Known rows, with every way that one mark hangs from another:
K364(K448(K431(K940))): [ 0.327  1.317 -2.819  1.912 -1.915  1.528  2.170 -1.755  1.863  3.965
  0.637 -1.768 -3.377 -1.240  0.672 -0.113 -1.317 -0.234  2.176 -2.244
  4.089 -0.711  1.489 -2.652  0.167 -5.387]
K425(K405 K940(K431(K167(K299) K421 K448))): [-0.659  6.401  0.545  0.550 -1.593 -3.703 -0.584 -4.089 -1.526 -3.845
  5.123  0.547  1.477 -4.153  7.307 -1.794 -2.135  3.490  2.904  0.054
  2.628 -1.744  2.658 -0.340 -3.849 -3.584]
K940(K425(K405) K431(K421 K448)): [ 1.004  2.207 -2.493  1.713 -0.370 -2.656  1.927 -2.983 -2.297  2.640
  2.957 -1.824  1.053 -1.588  6.253  0.756 -0.545  1.716  1.934 -2.035
  1.985 -0.496  0.591 -0.902 -1.139 -4.905]
K503(K299(K167(K431(K421 K448)))): [ 2.958  3.875 -0.459  1.603 -2.726 -2.271  0.761 -1.581 -3.168  3.752
  0.260 -0.555 -1.266 -4.526  4.428  0.542  0.648  1.453  4.341 -3.303
 -0.315 -1.919  1.005 -0.557 -0.345 -4.824]
K299(K167(K431(K421 K448 K940(K425(K405))))): [ 1.966  5.874 -4.239  3.637 -3.230 -2.521  1.796 -3.030 -2.218  3.560
  0.180 -0.247 -0.469 -1.247  4.656  0.428 -0.082  0.561  5.955 -2.033
  0.912 -2.387  0.989 -0.088 -1.114 -3.690]
K839(K405): [ 1.000  2.092 -2.667  3.092 -3.314  0.187  2.714 -3.252 -0.056  2.164
  2.267 -0.004  0.411 -0.170  1.592  0.035 -0.937  1.014 -0.767 -2.055
 -0.790  0.960  2.540 -1.566  0.670 -1.894]
K299(K167(K431(K421))): [ 2.957  2.846 -3.796  2.748 -2.876 -0.265  2.915 -1.664 -0.995  3.188
  0.107 -1.106 -1.776 -2.636  4.058  1.359  0.702  2.257  5.808 -4.227
 -0.270 -1.146  1.674 -0.482  0.696 -2.580]
K364(K448(K431(K167(K299) K940(K425)))): [-0.419  6.129 -0.418  2.467 -0.426 -0.707 -0.968 -3.295  1.895  1.706
  1.808 -1.629 -2.695 -3.019  0.515 -0.029 -1.864 -1.326  3.979 -1.160
  2.275  0.113  0.504 -1.812 -0.803 -7.596]
K503(K299(K167(K431(K421 K448 K940(K425))))): [ 2.520  6.711 -2.098  3.887 -2.566 -2.844 -0.123 -2.843 -2.172  4.994
  0.273  0.283 -2.424 -3.894  4.073  1.161  0.911 -0.167  5.790 -3.906
 -0.653 -1.773  0.191 -0.833 -0.862 -6.749]
K940(K431(K421 K448)): [ 0.784  1.052 -0.883  1.605 -0.797 -1.070  2.077 -3.064 -1.757  1.670
  2.922 -1.378 -0.877 -2.429  5.386  0.878  0.286  1.976  2.904 -2.181
  2.184 -1.398  1.848 -0.956 -1.099 -4.705]
K940(K425(K405) K431(K167(K299) K421 K448)): [-0.109  6.448  0.500  1.273  0.026 -4.047 -0.082 -4.527 -1.968 -1.458
  4.736 -0.668  1.015 -3.353  6.171 -0.584 -1.428  1.037  3.602 -0.456
  1.293 -0.362  0.689 -0.125 -2.053 -5.908]
K167(K299 K431(K421 K448 K940(K425))): [ 0.651  6.675 -0.593  2.994 -2.084 -2.136  0.695 -3.383 -0.140  3.966
  1.648  0.058 -1.933 -2.906  2.657  0.693  0.936 -1.452  6.423 -1.849
  0.660 -1.264  0.729 -1.612 -2.757 -4.332]
K299(K167(K431)): [ 3.728  1.095 -3.430  3.801 -2.656  1.013  2.525 -2.052 -1.072  2.657
 -0.383 -1.340  0.052 -1.271  2.515  1.271  0.883  1.731  2.560 -3.414
  0.426 -1.218  2.027 -0.322  0.140 -2.257]
K448(K431): [ 1.588 -0.735 -1.905  2.719 -1.972  1.686  2.294 -0.889  0.466  3.034
  0.644 -1.502 -2.507  0.278  0.945  1.716 -0.219  1.016  1.295 -2.797
  3.399  0.859  2.936 -1.674 -0.125 -4.247]
K364(K448(K431(K421 K940))): [-0.493  2.759 -3.080  0.960 -2.299  0.564  2.216 -1.383  1.678  4.226
  1.027 -1.080 -4.818 -2.908  1.940  0.337 -1.157  0.478  5.418 -3.083
  3.469 -0.576  1.265 -3.234  0.722 -5.855]
K503(K299(K167(K431(K421 K940)))): [ 2.123  6.482 -3.341  3.052 -4.037 -1.469  1.529 -2.511 -0.288  3.548
  0.896  1.540 -3.919 -3.795  3.028  0.802  0.826  1.460  6.103 -5.367
  0.400 -1.181  1.047 -1.016 -0.413 -5.223]
K364(K448(K431(K167 K940))): [-0.034  3.448 -2.234  1.535 -1.887  1.054  0.598 -1.381  1.629  0.875
  1.691 -0.867 -4.042 -2.209  0.709 -0.004 -1.850 -0.153  3.186 -1.300
  4.723 -1.133  2.404 -1.666  0.224 -7.051]
K364(K448): [ 0.481  0.240 -1.167  1.216 -1.662  0.207  2.361 -2.669  0.193  3.834
  1.566 -2.483  1.536 -2.331  1.867 -0.039 -0.843  0.884 -1.092 -2.758
  1.406 -0.549  1.167 -2.602  0.768 -2.887]
K421(K431(K167 K448)): [ 1.583  2.422  0.033  2.220 -0.661 -0.210 -1.002 -1.892 -0.650 -1.149
  1.602 -0.671 -0.570 -2.069  3.610  0.609 -0.529 -0.306  3.300 -0.837
  3.791 -1.710  4.362 -0.600 -1.108 -5.699]
K405(K425(K940(K431(K421)))): [ 0.979  2.004 -4.593  2.281 -0.992 -1.235  1.386 -3.488 -1.553  2.377
  2.037 -0.354 -0.730 -2.849  7.543  2.061  1.344  3.679  0.908 -3.267
  1.646 -0.233  2.368 -2.293 -0.655 -4.057]
K364(K448(K431(K167 K421 K940(K425)))): [-0.351  5.080 -3.148  1.846 -0.934 -0.848 -0.550 -1.236  1.231  2.844
  1.039 -1.370 -4.895 -3.351  2.323  1.243 -1.275 -0.318  6.626 -3.034
  3.029 -0.106  0.928 -1.992  1.047 -8.778]
K299(K167(K431(K421 K448))): [ 2.896  2.291 -1.958  2.241 -2.614 -1.068  1.955 -1.956 -2.835  3.182
 -0.284 -0.956 -0.653 -3.039  4.416  0.842  0.754  1.696  5.794 -2.273
  0.160 -2.605  1.791 -0.474 -0.275 -2.992]
K839(K405(K425)): [ 0.648  2.089 -4.610  2.369 -2.350 -0.583  2.453 -4.373 -2.228  3.748
  1.445  0.381  0.643 -0.160  3.020  1.104  0.446  0.194 -1.473 -1.163
 -1.024  1.388  1.900 -2.045  1.321 -2.414]
K940(K425): [ 1.342  1.145 -1.789  4.178 -1.546 -0.102  1.494 -3.030 -0.331  4.384
  1.409 -1.438  1.219 -0.191  2.260  2.148  0.359  0.571  0.010 -3.996
  0.169  0.961  1.606 -1.699 -0.171 -3.422]
K839(K405(K425(K940(K431)))): [ 1.422  2.070 -6.453  3.044 -1.160 -0.477  1.385 -4.499 -1.716  1.315
  1.766 -0.407  0.468 -0.931  5.988  0.576  0.215  2.424 -2.023 -1.069
  0.047  0.138  2.370 -1.600 -0.189 -3.261]
K431(K421 K448): [ 0.358  1.627  0.793  1.508 -2.453 -1.476  1.987 -2.562 -2.085  3.125
  2.215 -0.159  0.196 -2.518  3.772  0.794  0.235  1.411  2.732 -2.475
  1.278 -0.877  2.960 -1.806 -0.688 -2.978]

Rows:
[ 0.038  4.964 -2.819  4.574 -2.771 -1.116  1.715 -3.570  1.009  4.225
  2.457  1.140 -1.870 -1.434  2.726  2.089  0.675  0.376  4.267 -4.820
  0.598  0.717  1.359 -2.217 -0.650 -4.564] => K431(K421 K940(K425))
[-1.151  8.547 -1.647  2.082 -2.569 -2.332  0.344 -3.178  0.936  0.367
  3.267  1.457 -3.648 -1.561  2.555  0.304 -1.704  0.326  6.002 -2.290
  2.757  1.245  1.296 -1.182 -1.805 -6.385] => K448(K431(K167(K299) K421 K940(K425(K405))))
[ 0.591  2.246 -1.405  1.541 -2.285  0.194  0.617 -0.407  0.107  0.774
  2.202  0.018 -4.456 -2.390  2.705  1.760 -0.444  1.924  5.182 -3.091
  3.572  0.804  3.388 -0.712  0.367 -6.405] => K448(K431(K167 K421))
[-1.144  7.363 -0.160  1.895 -2.848 -0.992  0.717 -2.785  1.839 -0.343
  3.374  1.994 -5.284 -2.551  1.614  0.314 -0.829  0.540  7.501 -2.529
  3.328  0.620  2.411 -1.623 -1.887 -6.138] => K448(K431(K167(K299) K421 K940))
[ 0.986  4.558  0.229  2.810 -2.716 -0.519  1.447 -3.708  0.287  1.776
  2.017  0.259 -0.880 -1.188  1.017 -0.545  0.471 -1.173  3.054 -0.185
  2.238 -2.182  2.151 -1.593 -3.661 -2.728] => K167(K299 K431(K448 K940))
[ 3.672  2.583 -0.373  2.510 -2.240 -1.178  0.688 -1.841 -3.248  3.574
  0.012 -1.084  0.304 -2.883  2.897  0.497  0.556  0.626  1.202 -2.251
  0.222 -2.185  1.458  0.011 -0.862 -4.632] => K503(K299(K167(K431(K448))))
[-0.109  8.766 -0.244  2.882 -1.001 -2.586 -1.400 -4.586  0.344 -1.499
  2.941  0.902  0.574 -1.616  3.383 -0.441 -1.914 -1.857  4.146 -0.351
  3.292 -1.192  2.424 -0.887 -3.332 -5.511] => K421(K431(K167(K299) K448 K940(K425(K405))))
[ 0.013  6.036  0.175  1.577 -3.256 -1.434  1.590 -3.493  0.095  2.304
  2.347  0.933 -2.589 -2.780  2.466 -0.416  0.628 -0.680  6.164 -1.240
  1.814 -1.906  1.513 -1.937 -3.250 -3.199] => K167(K299 K431(K421 K448 K940))
[ 0.846  2.857 -4.787  3.182 -2.983 -1.057  1.318 -4.337 -1.881  3.015
  1.436  0.424  1.955 -0.657  4.417  0.344  0.069  1.632 -2.089 -0.867
 -1.104  0.658  3.126 -2.166  0.041 -1.410] => K839(K405(K425(K940)))
[ 1.334  4.283 -2.808  3.178 -2.310 -1.233  0.902 -2.124 -0.870  4.860
  1.039 -0.567 -2.729 -1.788  3.000  1.645  1.341 -0.576  5.891 -2.351
  1.501 -2.002  1.334 -1.318 -1.711 -5.243] => K167(K431(K421 K448 K940(K425)))
[ 0.804  5.004 -2.952  3.828 -2.175  0.897 -0.019 -2.502  2.245 -1.071
  2.375  1.313 -2.905 -1.603  2.411  1.247 -0.550 -0.307  4.494 -2.943
  4.359 -0.756  4.032 -1.094 -1.419 -5.964] => K421(K431(K167 K940))
[ 0.457  3.917 -4.045  1.709 -0.926 -1.850 -0.029 -3.297 -1.789  0.004
  3.183  0.419 -1.311 -3.824  7.681  1.949  0.770  3.546  1.769 -2.592
  2.422 -0.642  2.934 -1.154 -0.792 -5.641] => K405(K425(K940(K431(K167 K421))))
[-0.779  6.271  1.637  1.518 -2.570 -2.072  0.495 -3.801  0.135 -0.503
  4.262  1.356 -0.556 -3.894  2.864  0.358 -0.747  1.319  4.115 -2.845
  0.600  0.959  1.882 -1.401 -1.148 -3.521] => K431(K167(K299) K421)
[-0.185  5.572  1.609  1.430 -0.861 -3.057 -1.053 -4.052 -0.940 -3.019
  4.319  0.365  0.088 -5.283  6.349 -0.695 -1.214  2.882  4.154 -0.595
  1.847 -1.662  2.602 -0.908 -3.524 -4.863] => K425(K940(K431(K167(K299) K421 K448)))
[ 0.892  3.944 -1.010  1.305 -2.645 -0.881  2.301 -2.402  0.624  2.668
  1.901 -0.011 -1.820 -3.428  2.313  0.579  0.608  0.760  4.667 -2.972
  0.258  0.330  1.311 -1.837 -1.241 -2.562] => K167(K299 K431(K421))
[ 2.894  3.872 -4.288  4.791 -3.563  0.938  2.635 -2.777  0.414  2.347
  0.276  0.407 -1.742 -0.424  1.699  1.085  0.812  1.314  4.455 -3.375
  1.508 -1.750  2.259 -0.627 -0.845 -2.946] => K299(K167(K431(K940)))
[ 0.801  0.844 -1.398  0.722 -1.203  0.989  0.204 -0.518  0.182  1.254
  1.032 -2.760 -2.140 -2.606  1.587  0.385 -1.841  0.580  1.933 -1.113
  3.672 -0.427  1.887 -1.260  1.256 -6.787] => K364(K448(K431(K167)))
[-0.396  4.130 -0.105  2.605 -3.472 -1.257  1.736 -3.460 -0.457  2.918
  2.787  1.593 -1.487 -1.613  3.073  0.377  0.158  0.609  4.234 -2.642
  2.528 -1.544  2.912 -2.146 -1.748 -3.672] => K431(K421 K448 K940)
[-0.460  7.558  2.378  3.927 -1.687 -2.487 -1.174 -5.481 -0.419 -0.050
  3.607  1.024  0.649 -1.958  1.721  0.173 -0.624 -1.378  2.831 -0.389
  1.291 -0.830  1.808 -0.693 -3.210 -5.413] => K431(K167(K299) K448 K940(K425))
[-0.583  7.442 -3.010  2.873 -3.574 -2.310  0.747 -3.245 -0.126  1.157
  3.777  1.949 -1.203 -1.657  3.708  0.947 -1.030  1.037  3.891 -3.361
  1.975  0.486  2.028 -0.810 -0.871 -5.187] => K431(K167 K421 K940(K425(K405)))
[ 0.411  4.990 -3.821  1.279 -0.973 -2.821 -1.151 -4.119 -3.516 -0.585
  2.705  0.506 -0.649 -3.239  8.029  0.186 -0.335  2.321  2.368  0.657
  0.728 -1.219  2.791 -0.662 -0.373 -5.500] => K839(K405(K425(K940(K431(K167 K421 K448)))))
[ 2.303  4.601 -2.509  3.202 -3.438 -0.992  2.005 -2.703 -1.270  2.612
  0.307  0.587 -2.476 -2.214  3.575  0.542  0.918  0.982  7.092 -2.134
  1.124 -3.139  2.243 -0.751 -0.960 -3.588] => K299(K167(K431(K421 K448 K940)))
[-0.704  5.980  3.659  0.789 -2.229 -3.132 -0.233 -4.089 -1.524 -0.814
  3.969  1.063  0.285 -4.068  3.607 -0.426 -0.795  0.681  4.134 -1.018
  1.018 -0.888  2.364 -0.874 -1.988 -4.001] => K431(K167(K299) K421 K448)
[-1.035  8.854  2.209  3.004 -2.019 -3.442 -1.342 -5.139 -0.364  0.551
  3.923  1.735 -0.588 -3.596  3.022  0.363 -0.535 -0.688  6.218 -1.483
  0.704 -0.459  1.235 -1.011 -2.911 -5.969] => K431(K167(K299) K421 K448 K940(K425))
[-0.783  7.324  1.090  3.378 -3.450 -0.968  0.533 -4.963  1.710 -1.234
  4.403  2.358 -0.742 -1.999  0.830 -0.443 -0.732  0.137  2.403 -2.079
  2.222 -0.045  2.715 -1.324 -2.728 -3.933] => K431(K167(K299) K940)
[-0.461  6.087 -0.042  0.646 -0.093 -4.033 -1.549 -5.292 -2.899 -1.304
  3.571  0.786  0.237 -5.007  7.850  0.312  0.257  2.401  2.676  0.105
  1.875 -1.536  2.202 -1.261 -2.972 -5.405] => K405(K425(K940(K431(K167(K299) K421 K448))))
[ 0.439  4.030 -1.665  1.560 -0.405 -3.001  0.215 -2.817 -2.799 -0.284
  4.080 -1.370  0.263 -2.276  6.400  0.689 -1.101  1.763  2.969 -1.012
  2.571 -0.645  1.214  0.404 -0.851 -6.811] => K940(K425(K405) K431(K167 K421 K448))
[-0.227  4.500  3.730  1.671 -1.793 -1.853 -0.226 -4.167 -1.682 -0.880
  3.831  0.433  1.881 -2.469  1.948 -0.257 -0.858 -0.051  1.345  0.214
  1.430 -0.766  2.766 -0.727 -2.354 -3.614] => K431(K167(K299) K448)
[ 0.105  4.199 -1.747  3.691 -2.668 -1.763  1.492 -4.248 -1.237  3.313
  2.286 -0.067  1.939  0.920  2.736  0.124 -0.945 -0.553  0.006 -1.173
  2.173 -1.137  2.174 -1.317 -2.425 -3.493] => K431(K448 K940(K425(K405)))
[ 2.195  6.208 -6.278  3.884 -3.605 -1.560  2.614 -2.598 -0.076  3.940
  0.559  0.140 -1.579 -0.893  3.911  1.106  0.184  1.457  5.865 -4.369
  0.502 -0.964  0.895 -0.445 -0.338 -3.241] => K299(K167(K431(K421 K940(K425(K405)))))
[ 0.421  4.744  0.334  1.841  0.162 -2.769 -1.665 -5.334 -3.003 -1.926
  3.538 -0.250  1.757 -3.328  6.489  0.165  0.103  1.683 -0.429  1.249
  2.220 -1.623  2.404 -1.013 -3.550 -4.972] => K405(K425(K940(K431(K167(K299) K448))))
[ 1.920  2.178 -2.183  3.910  0.241 -0.249  0.329 -2.924 -0.281  0.036
  2.884 -1.752 -0.715 -1.665  3.891  2.049  0.048  1.153  0.920 -2.721
  1.769  0.429  1.285  0.250 -0.222 -7.269] => K940(K425 K431(K167))
